What can hang from each mark:
q364: q289 q737 q953
q289: q364
q596: q306 q919
q306: q596 q737 q953
q737: q306 q364
q953: q306 q364

Known rows, with every way that one mark hangs from another:
q737(q306 q364(q289 q953)): [-1.54 -1.43 -0.02  1.19  0.64 -0.96  0.55 -0.84 -0.67  0.68  0.84 -0.34
 -1.43 -1.09  0.79  1.08 -1.16 -0.29 -1.35  1.17 -0.36 -1.73 -0.54 -2.75
  1.42  0.93  0.82]
q953(q306 q364(q289 q737)): [ 0.92  0.16  0.42  0.68  0.35  1.44  1.66  2.07  0.30 -1.64 -0.27 -0.01
  0.64  2.30  1.05 -0.11 -0.32 -0.74  1.58  0.10  0.12  2.21  1.80  0.20
 -0.41  0.97 -1.99]
q289(q364(q737 q953(q306))): [ 0.40 -0.63  1.46  0.29  0.40 -0.31  1.65  1.16  0.06  0.81  4.57  0.71
 -1.05 -0.68 -0.61  1.01  0.26  2.48  1.00  0.28 -0.27  1.61  0.91  4.90
 -1.38  0.60 -0.01]
q306(q596(q919) q737(q364)): [ 0.56 -0.02 -0.17 -0.54 -0.74  0.16 -3.30 -0.63  0.27 -0.27 -2.83  0.13
  1.33 -0.52  0.70 -0.96  0.39 -1.69 -1.54 -0.13  1.68 -1.37 -1.67 -0.96
  2.26  0.04  0.70]
q737(q306(q596) q364(q289)): [-0.70 -0.35 -0.05  0.78  0.47 -0.39 -1.17 -0.39 -0.78 -1.08 -1.02  0.29
 -0.61 -0.88  1.25  0.99 -1.32 -2.68 -0.56  0.61  0.88 -1.94 -0.58 -2.50
  1.86  0.77  0.04]
q596(q306(q737 q953(q364))): [-0.18  0.55 -0.14 -0.72 -0.32 -0.16  0.34 -1.05  1.07 -0.26 -2.04 -0.70
  0.42  1.10 -1.36 -0.66  1.09  1.45  0.20 -1.32 -1.50 -1.43  0.08 -1.47
 -0.68 -1.70 -0.54]
q306(q596 q737): [ 1.44  0.37 -0.88  0.22 -0.86 -0.27 -2.57  0.40 -0.22 -0.30 -1.32 -0.33
  0.95  0.95  0.27 -0.57  0.73 -2.89 -0.68 -0.82  1.29 -1.10 -0.41  0.89
  0.42 -0.37 -0.07]
q596(q306(q737(q364) q953) q919): [-1.15  0.23  0.17 -1.74 -0.26 -0.38 -0.83 -3.54  1.23  0.72 -4.02 -0.84
  1.22 -1.47 -1.05 -1.31  0.64  3.84 -0.24 -0.54 -1.39 -0.64 -1.91 -2.52
  1.09 -1.54  1.65]
q596(q306(q737(q364) q953)): [-1.23  0.11  0.08 -0.68 -0.13 -0.99 -0.10 -2.26  0.66  0.06 -1.75 -0.81
 -0.03  0.29 -1.12 -0.12  0.72  1.04 -0.02 -1.25 -1.26 -1.90 -0.67 -1.86
  0.34 -1.47 -0.26]
q364(q737): [ 0.03  0.51  0.16 -0.72  0.81 -0.18  2.69 -1.67 -0.06  0.72  0.74  0.73
 -1.22 -0.26 -0.13  1.01 -0.57 -0.74  0.66  0.18 -0.50  1.23  0.73  1.47
 -2.31  0.06  0.23]
q953(q306(q737) q364(q289)): [ 1.77 -0.25 -0.28  1.09 -0.28  1.61 -0.94  1.70  0.52 -1.50 -2.30 -0.92
  1.42  2.99  1.08 -0.81  0.47 -0.67  0.77 -0.60  0.10  1.02  0.85  0.64
  1.28  0.66 -1.32]
q306(q596(q919) q737 q953(q364)): [ 0.12  1.38 -1.09 -1.47 -1.26  2.45 -2.57  2.04  0.39 -0.77 -1.48  0.80
  1.91  1.06 -0.89 -2.10  1.27 -1.00 -1.40 -0.55  1.18 -1.63 -0.66 -3.22
  1.46 -0.83 -1.27]
q289(q364): [ 1.67  0.08  1.89 -0.11  0.85  0.79 -0.31 -0.65  0.92  0.39  0.70  1.30
 -1.56 -1.32 -0.47  1.11  0.21  2.45  1.25 -0.70 -0.61  2.12  0.13  6.72
 -0.77 -0.05  1.04]
q364(q737(q306)): [ 0.22  0.50 -0.56 -0.67  0.51 -0.25  2.85 -2.08 -0.74  0.56 -0.47  0.44
 -1.19 -0.67  0.04  0.76 -0.76 -0.76  0.75  0.87 -0.92 -0.12  0.08  0.37
 -2.61  0.08  0.79]
q289(q364(q953(q306))): [ 0.89 -0.84  1.82  0.78  0.00 -0.36 -0.44  1.20  0.50  0.43  3.08  0.45
 -0.91 -1.03 -0.71  0.49  0.75  3.59  0.85 -0.24 -0.48  2.05 -0.01  6.07
 -0.68  0.44  0.76]
q737(q364): [-0.81 -0.34  1.81  0.12  0.67 -0.23 -0.35 -1.73  0.75 -0.57 -1.33  1.02
 -1.55 -1.03  0.33  0.78 -0.44 -0.29 -0.28 -0.26 -0.13  0.49 -1.20  1.03
  0.70  0.61  0.36]
q289(q364(q737 q953)): [ 0.34 -0.59  1.44 -0.16  0.74  0.07  2.19  0.51  0.25  1.60  5.01  1.24
 -1.79 -0.93 -0.88  1.45  0.04  2.38  0.23  0.30 -0.40  1.04  1.19  4.48
 -1.55  0.26  0.21]
q364(q737(q306(q596))): [ 0.19  0.73 -0.65 -0.51  0.10 -0.47  2.01 -0.79 -0.90 -0.06  0.01  0.71
 -0.72 -0.61  0.24  0.51 -0.63 -1.93  0.66  0.81 -0.01 -0.48  0.07 -0.10
 -2.38  0.14  0.24]
q953(q306): [ 0.58  0.07  0.74  0.74 -0.48 -0.92 -1.37 -0.31  0.07 -1.25 -2.47 -0.66
  0.39  0.24  0.36 -0.86  0.49  1.15  2.11 -0.58 -0.51  3.11 -1.44  4.08
 -0.75  0.52  0.64]
q596(q306): [ 0.42  0.19  1.09 -0.14  0.30 -2.09  0.39 -2.71  1.09 -0.05 -2.86 -0.83
 -0.25 -0.81 -0.62  0.04  0.43  2.12  1.43 -1.10 -1.55  1.12 -0.27  2.14
 -1.98 -1.28  1.37]
q596(q306(q737 q953) q919): [-0.46  0.49 -0.48 -1.81 -0.38 -0.47 -0.66 -3.59  1.10  1.16 -4.22 -1.17
  1.51 -1.31 -1.26 -1.57  0.92  3.91  0.20 -0.74 -1.70  0.09 -1.62 -1.34
  0.20 -1.98  2.08]
q364(q289 q737 q953(q306(q596))): [-1.14 -0.88 -1.02  1.24  0.24 -1.42  2.10  2.37 -1.29  1.06  5.90 -1.10
  0.41  1.34  0.90  0.91 -0.90 -1.65 -0.05  0.88  1.02  1.34  2.51 -1.29
 -0.09  0.92 -1.46]

Rows:
[ 1.36  0.35  1.01 -0.90  0.56  0.88  1.06 -0.80  0.05  0.41  1.10  1.55
 -0.96 -1.83 -0.25  0.95 -0.32  1.63  1.14  0.42 -0.10  0.64  0.20  4.05
 -1.20  0.11  0.94]
q289(q364(q737(q306(q596(q919)))))
[-0.32  1.12 -1.58 -1.46 -1.17  1.14 -2.97  0.21 -0.30  0.09 -1.10  0.13
  1.79  0.16 -0.81 -1.70  0.98 -1.02 -1.13 -0.61  1.08 -1.23 -1.26 -2.22
  1.41 -1.01 -0.26]
q306(q596(q919) q737 q953)
[-0.37  1.20 -0.91 -0.84 -0.73  0.12 -1.46 -0.42 -0.79 -0.50 -2.34  0.51
  0.26 -1.68 -0.56 -1.23  0.15  0.48  0.13  0.45 -0.22 -0.60 -2.03 -1.22
 -0.60 -0.53  1.28]
q737(q306(q596(q919) q953))
[-0.11 -0.64  0.44 -0.87 -0.28 -1.55 -0.67 -3.60  1.38  1.15 -4.16 -1.34
  1.22 -1.69 -0.40 -1.14  0.61  3.96 -0.59 -0.20 -1.27 -0.27 -1.70 -1.03
  0.61 -1.12  2.77]
q596(q306(q737(q364(q953))) q919)
[-0.21  0.60 -1.40 -0.52  0.00  2.78 -0.12  0.39  0.24  0.26  0.17  0.04
  0.20  2.35 -0.76 -0.30  0.50 -1.15 -1.05 -0.89 -0.37 -1.50  0.88 -2.62
  1.40 -0.70 -1.80]
q306(q737 q953(q364(q289)))
[ 0.35 -0.28  0.49 -1.10 -0.09 -1.16 -0.78 -4.15  1.53  0.85 -5.65 -1.12
  1.24 -1.79 -0.19 -1.05  0.44  3.45 -0.04 -0.46 -1.30  0.04 -1.85 -0.58
  0.78 -1.19  2.68]
q596(q306(q737(q364)) q919)
[ 0.90  0.42  0.33 -0.12  1.22  2.14  2.78  0.69  0.71 -0.30  0.66  0.92
 -0.81  1.48  0.45  0.90 -0.76 -1.43  0.17  0.08 -0.18  1.15  2.65 -0.61
 -0.91  0.35 -1.36]
q953(q364(q289 q737))
[-0.86 -0.30 -0.80 -0.14 -0.50 -1.58  2.50  0.57 -1.05  1.46  2.95  0.12
 -0.33 -1.25 -0.37 -0.16 -0.24  0.16 -1.05  1.74 -0.04 -0.78  0.09 -1.64
 -2.31  0.34  0.91]
q364(q737(q306(q596(q919))) q953)
[ 0.30 -0.32 -0.67  0.45 -0.20  0.18 -2.66  0.37 -0.31 -0.41 -0.19 -0.21
  0.64  1.09  1.08  0.44 -0.13 -4.18 -1.35 -0.61  1.91 -2.12  0.18 -1.37
  2.65  0.24 -0.88]
q306(q596 q737(q364(q289)))
[ 1.29  0.34  0.92 -0.56  0.63  0.76  1.22 -0.16 -0.10  0.18  1.87  1.54
 -1.42 -1.29 -0.35  1.37 -0.30  0.83  1.31  0.26 -0.18  0.17  0.56  4.46
 -1.53  0.16  0.34]
q289(q364(q737(q306(q596))))
[-0.87  0.61 -1.87 -0.53  0.92  0.67  2.46 -0.13 -1.57  0.68  2.86  0.05
 -0.45  0.55  0.62  1.48 -1.73 -3.04  0.34  0.74  0.35 -0.60  2.06 -3.15
 -0.30  0.03 -1.09]
q364(q289 q737(q306(q596 q953)))
[-0.23 -1.33 -1.20  1.87 -0.38 -1.42 -1.08  2.24 -0.85  0.88  3.48 -2.06
  1.07  1.56  0.84  0.04 -0.02 -0.84 -0.62  0.00  0.91  1.02  1.20 -0.23
  1.59  0.58 -0.46]
q364(q289 q953(q306(q596 q737)))
[-1.00  1.60 -0.06 -1.42 -0.60  0.72 -2.34  0.83 -0.03 -0.41 -0.56  1.05
  0.79 -1.15 -0.95 -1.44  0.48  0.24 -0.21 -0.41  0.96  1.10 -1.23 -0.88
  0.17 -0.74 -0.09]
q306(q596(q919) q953)
[ 1.28  0.02  0.74  1.10  0.10  1.39 -0.44  1.95  0.72 -1.94 -1.85 -0.38
  0.77  1.97  0.93 -0.73  0.15  0.23  1.51 -0.48 -0.04  2.71  0.99  1.58
  0.34  0.81 -1.26]
q953(q306 q364(q289))
[ 1.04  0.85  0.96 -0.12 -0.89  1.25 -0.20  3.06  0.46 -2.70 -1.99  0.67
  1.61  1.00  0.52 -1.80  0.57 -0.16  1.35  0.27  1.05  2.04  0.02  0.63
 -1.04  0.84 -1.37]
q953(q306(q596(q919)) q364(q737))
[-0.54  0.42 -0.37 -0.69 -0.29 -0.93  0.08 -2.20  0.57  0.46 -1.72 -1.12
  0.29  0.38 -1.28 -0.40  0.95  1.54  0.50 -1.35 -1.55 -1.12 -0.42 -0.93
 -0.62 -1.82  0.19]
q596(q306(q737 q953))
[-0.98  0.40 -1.77 -0.55  1.32  0.76  3.48 -1.58 -1.27  1.28  2.30 -0.12
 -0.99  0.41  0.41  1.68 -1.79 -1.90  0.41  0.81 -0.53 -0.16  2.02 -2.67
 -0.47 -0.02 -0.63]
q364(q289 q737(q306(q953)))
[-0.15  1.07 -0.91 -0.20 -0.42  0.99 -0.65  1.37 -0.75 -1.15 -0.89  0.61
 -0.15  0.02 -0.39 -0.61  0.01 -1.32  0.00  0.18  0.06 -1.27 -0.21 -2.11
 -0.32 -0.29 -0.59]
q737(q306(q596 q953(q364(q289))))
[-0.09 -0.86 -0.76  0.92 -0.39 -0.52 -2.27  1.34 -0.36  0.10  1.49 -0.49
  0.58  1.01  0.72  0.37  0.03 -3.39 -2.01 -0.27  1.95 -2.33  0.32 -2.03
  2.70  0.39 -0.95]
q306(q596 q737(q364(q289 q953)))
[-1.62 -1.45  0.93  1.45  0.40 -1.14 -0.90  1.27 -0.09 -0.19  2.42 -0.42
 -0.45  0.11  0.80  0.78 -0.64 -0.78 -0.80  0.18  0.97  0.50  0.16 -0.96
  2.16  1.19 -0.80]
q737(q364(q289 q953(q306(q596))))
[ 1.06  0.65 -0.46 -0.22 -0.63 -0.53 -1.49 -1.05 -0.44 -0.41 -3.92  0.12
  0.34 -1.98  0.37 -1.01 -0.03  0.48  0.28  0.64 -0.11  0.12 -2.05  0.71
 -0.84 -0.13  2.36]
q737(q306(q596(q919)))
[ 1.05  0.89  0.45 -0.31  0.10  1.54  2.00  1.30  0.41 -1.24 -1.21  1.45
 -0.63  0.68  0.00 -0.20 -0.02 -1.20  0.12  0.47 -0.10 -0.28  0.83 -0.58
 -2.19  0.26 -0.93]
q953(q364(q737(q306(q596))))
[-1.41 -1.08 -0.23  1.36  0.06 -1.15 -0.56  1.04 -1.01 -0.23  1.43 -0.13
 -0.76 -0.89  0.98  0.81 -1.05 -1.74 -1.58  1.11  0.85 -2.24 -0.41 -3.36
  1.84  0.95  0.11]
q737(q306(q596) q364(q289 q953))
[-0.59 -1.34 -0.42  1.85  0.24 -1.43  0.02  1.12 -0.46  1.17  3.13 -1.78
  0.16  0.77  0.61  0.32 -0.36  0.83  0.00  0.08 -0.07  2.60  1.05  0.85
  0.71  0.67  0.20]
q364(q289 q953(q306))
[-1.59 -1.43  1.02  0.96  1.02 -0.69  0.25 -0.38  0.26  0.86  2.46  0.01
 -1.48 -0.54  0.69  1.47 -0.94 -0.20 -1.41  0.25  0.23  0.21  0.51 -1.13
  1.80  0.85 -0.08]
q737(q364(q289 q953))
[ 0.32 -0.48  0.22  0.85 -0.72 -0.62 -1.97 -0.71 -0.05 -1.21 -2.62 -0.99
  0.76  1.00  0.67 -0.73  0.62  0.06  0.93 -0.54 -0.05  0.61 -1.81  2.21
  1.19  0.71  0.10]
q953(q306(q737(q364)))
[-0.01 -0.88 -0.29  1.43 -1.29 -1.99 -1.63  2.23 -0.47  0.18  1.67 -1.28
  0.88  0.74 -0.09 -1.13  1.15  0.48 -0.50 -0.02  0.44  0.50 -0.93  1.53
 -0.30  0.39  0.18]
q364(q953(q306(q596 q737)))
[-2.03  0.14 -0.44  0.14  0.30  0.39 -1.07  0.27 -1.05 -1.05  0.38  0.54
 -0.76 -0.60  0.53  0.66 -1.12 -2.49 -0.72  0.42  0.75 -2.56 -0.59 -4.18
  2.33  0.39 -0.99]
q737(q306(q596 q953) q364(q289))
[-0.99 -0.81 -1.72  0.74  0.54 -1.13  3.02  1.09 -1.62  1.98  5.37 -0.72
 -0.58  0.34  0.61  1.39 -1.41 -2.12 -0.98  1.49  0.46 -0.81  2.48 -2.99
 -0.68  0.48 -0.43]
q364(q289 q737(q306(q596)) q953)
[ 0.51 -0.18  0.16  0.93 -1.19 -0.83 -3.20  1.01 -0.39 -2.06 -2.09 -0.75
  1.50  1.13  0.87 -1.07  0.75 -1.58  0.69 -0.59  1.23  0.14 -1.58  1.55
  1.43  0.73 -0.67]
q953(q306(q596 q737(q364)))
[-0.82  1.84  0.23 -1.80 -0.52  2.22 -0.46  2.57  0.32 -1.13  0.41  1.91
  0.85 -0.18 -1.11 -1.45  0.45 -0.54 -0.32 -0.04  1.11  0.19  0.12 -2.92
 -0.43 -0.48 -1.74]
q306(q596(q919) q953(q364(q737)))
[ 1.01 -1.00  1.35  0.71 -0.10 -0.32 -0.61  1.03  0.35  0.63  2.79  0.15
 -0.60 -0.29 -0.59  0.32  0.89  3.16  0.50 -0.29 -0.44  1.31 -0.17  5.73
 -0.16  0.34  0.70]
q289(q364(q953(q306(q737))))
[ 1.05 -0.80  1.26  0.81 -0.39 -0.34 -1.29  1.99  0.20  0.40  3.00  0.24
 -0.28 -0.34 -0.56  0.25  0.95  2.49  0.44 -0.32  0.23  1.02 -0.13  5.50
 -0.05  0.34  0.31]
q289(q364(q953(q306(q596 q737))))
[ 0.91  0.39 -0.15 -0.01  1.04  2.03  2.94  0.41  0.25 -0.33 -0.21  0.74
 -0.82  1.11  0.43  0.81 -0.86 -1.32  0.14  0.53 -0.47  0.16  2.19 -1.30
 -1.12  0.38 -0.97]
q953(q364(q289 q737(q306)))
[ 0.97 -0.65  1.78  0.41 -0.15 -0.38 -1.20  1.55  0.47  0.43  2.45  0.59
 -0.18 -1.32 -0.48 -0.16  0.81  3.79  0.72 -0.05  0.14  2.22 -0.50  5.51
 -0.15  0.38  1.02]
q289(q364(q953(q306(q596(q919)))))
[-0.35  0.80 -0.78 -0.26  0.09  1.23  0.59 -0.27 -0.38 -0.42 -1.41  0.41
 -0.84 -0.15 -0.51 -0.21 -0.14  0.28  0.16  0.28 -1.23 -0.76 -0.41 -1.53
 -0.72 -0.35  0.13]
q737(q306(q953(q364(q289))))
[-0.53  0.03  0.64 -0.11 -0.35 -0.39 -1.74 -0.99 -0.24 -1.15 -3.47  0.83
 -0.24 -2.30  0.74 -0.43 -0.56 -0.50 -0.53  0.93  0.50 -1.49 -2.55 -1.56
  1.02  0.63  1.42]
q737(q306(q596(q919)) q364)
[-0.09  1.28 -1.06 -0.71 -1.09  2.15 -2.10  3.05  0.01 -1.24  0.14  0.76
  1.07  2.22 -0.97 -1.29  1.31 -2.60 -1.24 -0.97  1.29 -2.50  0.15 -2.69
  0.99 -0.75 -2.57]
q306(q596 q737 q953(q364))
[ 0.91  0.46  0.30  0.78 -0.19  1.38  0.30  3.84 -0.05 -2.48  0.28  0.09
  1.24  2.46  1.16 -0.44 -0.17 -2.41  1.38  0.02  1.40  1.67  1.96 -0.45
 -0.02  1.04 -2.69]
q953(q306(q596) q364(q289 q737))
[ 0.22 -0.81 -0.51  0.28  0.50  0.45 -0.78 -2.17  0.23  0.75 -1.18 -0.59
 -0.32  0.91  0.77  0.90 -0.33 -1.77 -1.13 -0.48  0.07 -1.30 -0.09 -0.44
  2.36  0.24  0.14]
q306(q737(q364(q289)))
[-0.37 -0.94  0.12  0.36  0.26 -1.99  0.12 -2.20  0.72  0.85 -1.19 -1.58
  0.11  0.31 -0.17  0.42  0.25  1.03 -0.47 -0.81 -0.97 -1.34  0.14 -1.01
  0.55 -0.92  0.64]
q596(q306(q737(q364(q289 q953))))
[ 0.07 -0.54 -0.22 -0.08 -0.97 -0.41 -2.94  0.47  0.08  0.35 -0.93 -0.15
  1.34 -0.59  0.34 -1.06  0.56 -1.02 -2.20  0.15  1.63 -1.75 -1.52 -1.68
  2.33  0.17  0.76]
q306(q596(q919) q737(q364(q953)))
[ 0.52  0.40  0.85 -0.89  0.84  1.20  1.98 -0.67 -0.08  0.57  2.35  1.59
 -1.66 -1.16 -0.87  1.42 -0.27  1.54  1.27  0.22 -0.78  0.25  0.63  3.75
 -1.44 -0.01  0.13]
q289(q364(q737(q306(q953))))
[-0.81  0.89 -0.76 -1.01  0.38  0.19  2.90 -1.61 -0.95  0.44  0.59  0.59
 -1.14 -0.48 -0.46  0.55 -0.63 -0.62  0.59  0.73 -0.95 -0.50  0.06 -1.08
 -2.27 -0.15 -0.03]
q364(q737(q306(q953)))
[-0.56  0.87  0.92 -1.86 -0.05  0.24  0.13 -2.13  1.71  0.21 -4.17 -0.10
  0.92 -1.68 -1.50 -1.72  0.76  4.87  0.66 -0.60 -1.75  1.42 -0.98 -1.28
 -0.80 -1.65  1.45]
q596(q306(q953(q364)) q919)
[ 0.99  0.75  0.51 -0.37  0.35  1.57  2.70  0.49  0.56 -0.73 -1.35  1.37
 -0.92  0.47 -0.16  0.01 -0.07 -0.46  0.35  0.56 -0.79 -0.06  0.84 -0.37
 -2.33  0.27 -0.49]
q953(q364(q737(q306)))
[ 0.08  0.28 -1.57 -0.10  1.09  0.13  2.40 -0.77 -1.34  0.82  1.83 -0.23
 -0.48  0.17  1.05  1.65 -1.82 -3.24  0.57  0.85  0.40 -0.09  2.09 -1.62
 -0.62  0.30 -0.37]
q364(q289 q737(q306(q596)))
[-0.17 -1.12 -0.22  1.38 -1.05 -1.87 -0.64  0.83 -0.25  0.76  1.28 -1.37
  0.40  0.63 -0.23 -0.89  1.03  1.55 -0.42  0.00 -0.50  1.00 -1.03  1.91
 -0.58  0.38  0.75]
q364(q953(q306(q737)))
[-1.20 -1.01 -0.93  0.59  1.28 -0.77  3.75  0.26 -0.74  2.61  6.07 -0.62
 -1.01  0.61  0.32  1.85 -1.36 -0.96 -0.93  0.92  0.03  1.06  3.09 -1.61
 -0.79  0.46 -0.61]
q364(q289 q737 q953)
[ 0.10 -0.43  0.55 -0.03  0.07 -1.67 -0.16 -2.94  1.02  0.05 -3.13 -1.15
  0.00 -0.07 -0.36  0.19  0.49  0.97  0.30 -1.11 -1.12 -1.22 -0.63  0.04
 -0.01 -1.04  0.91]
q596(q306(q737(q364)))
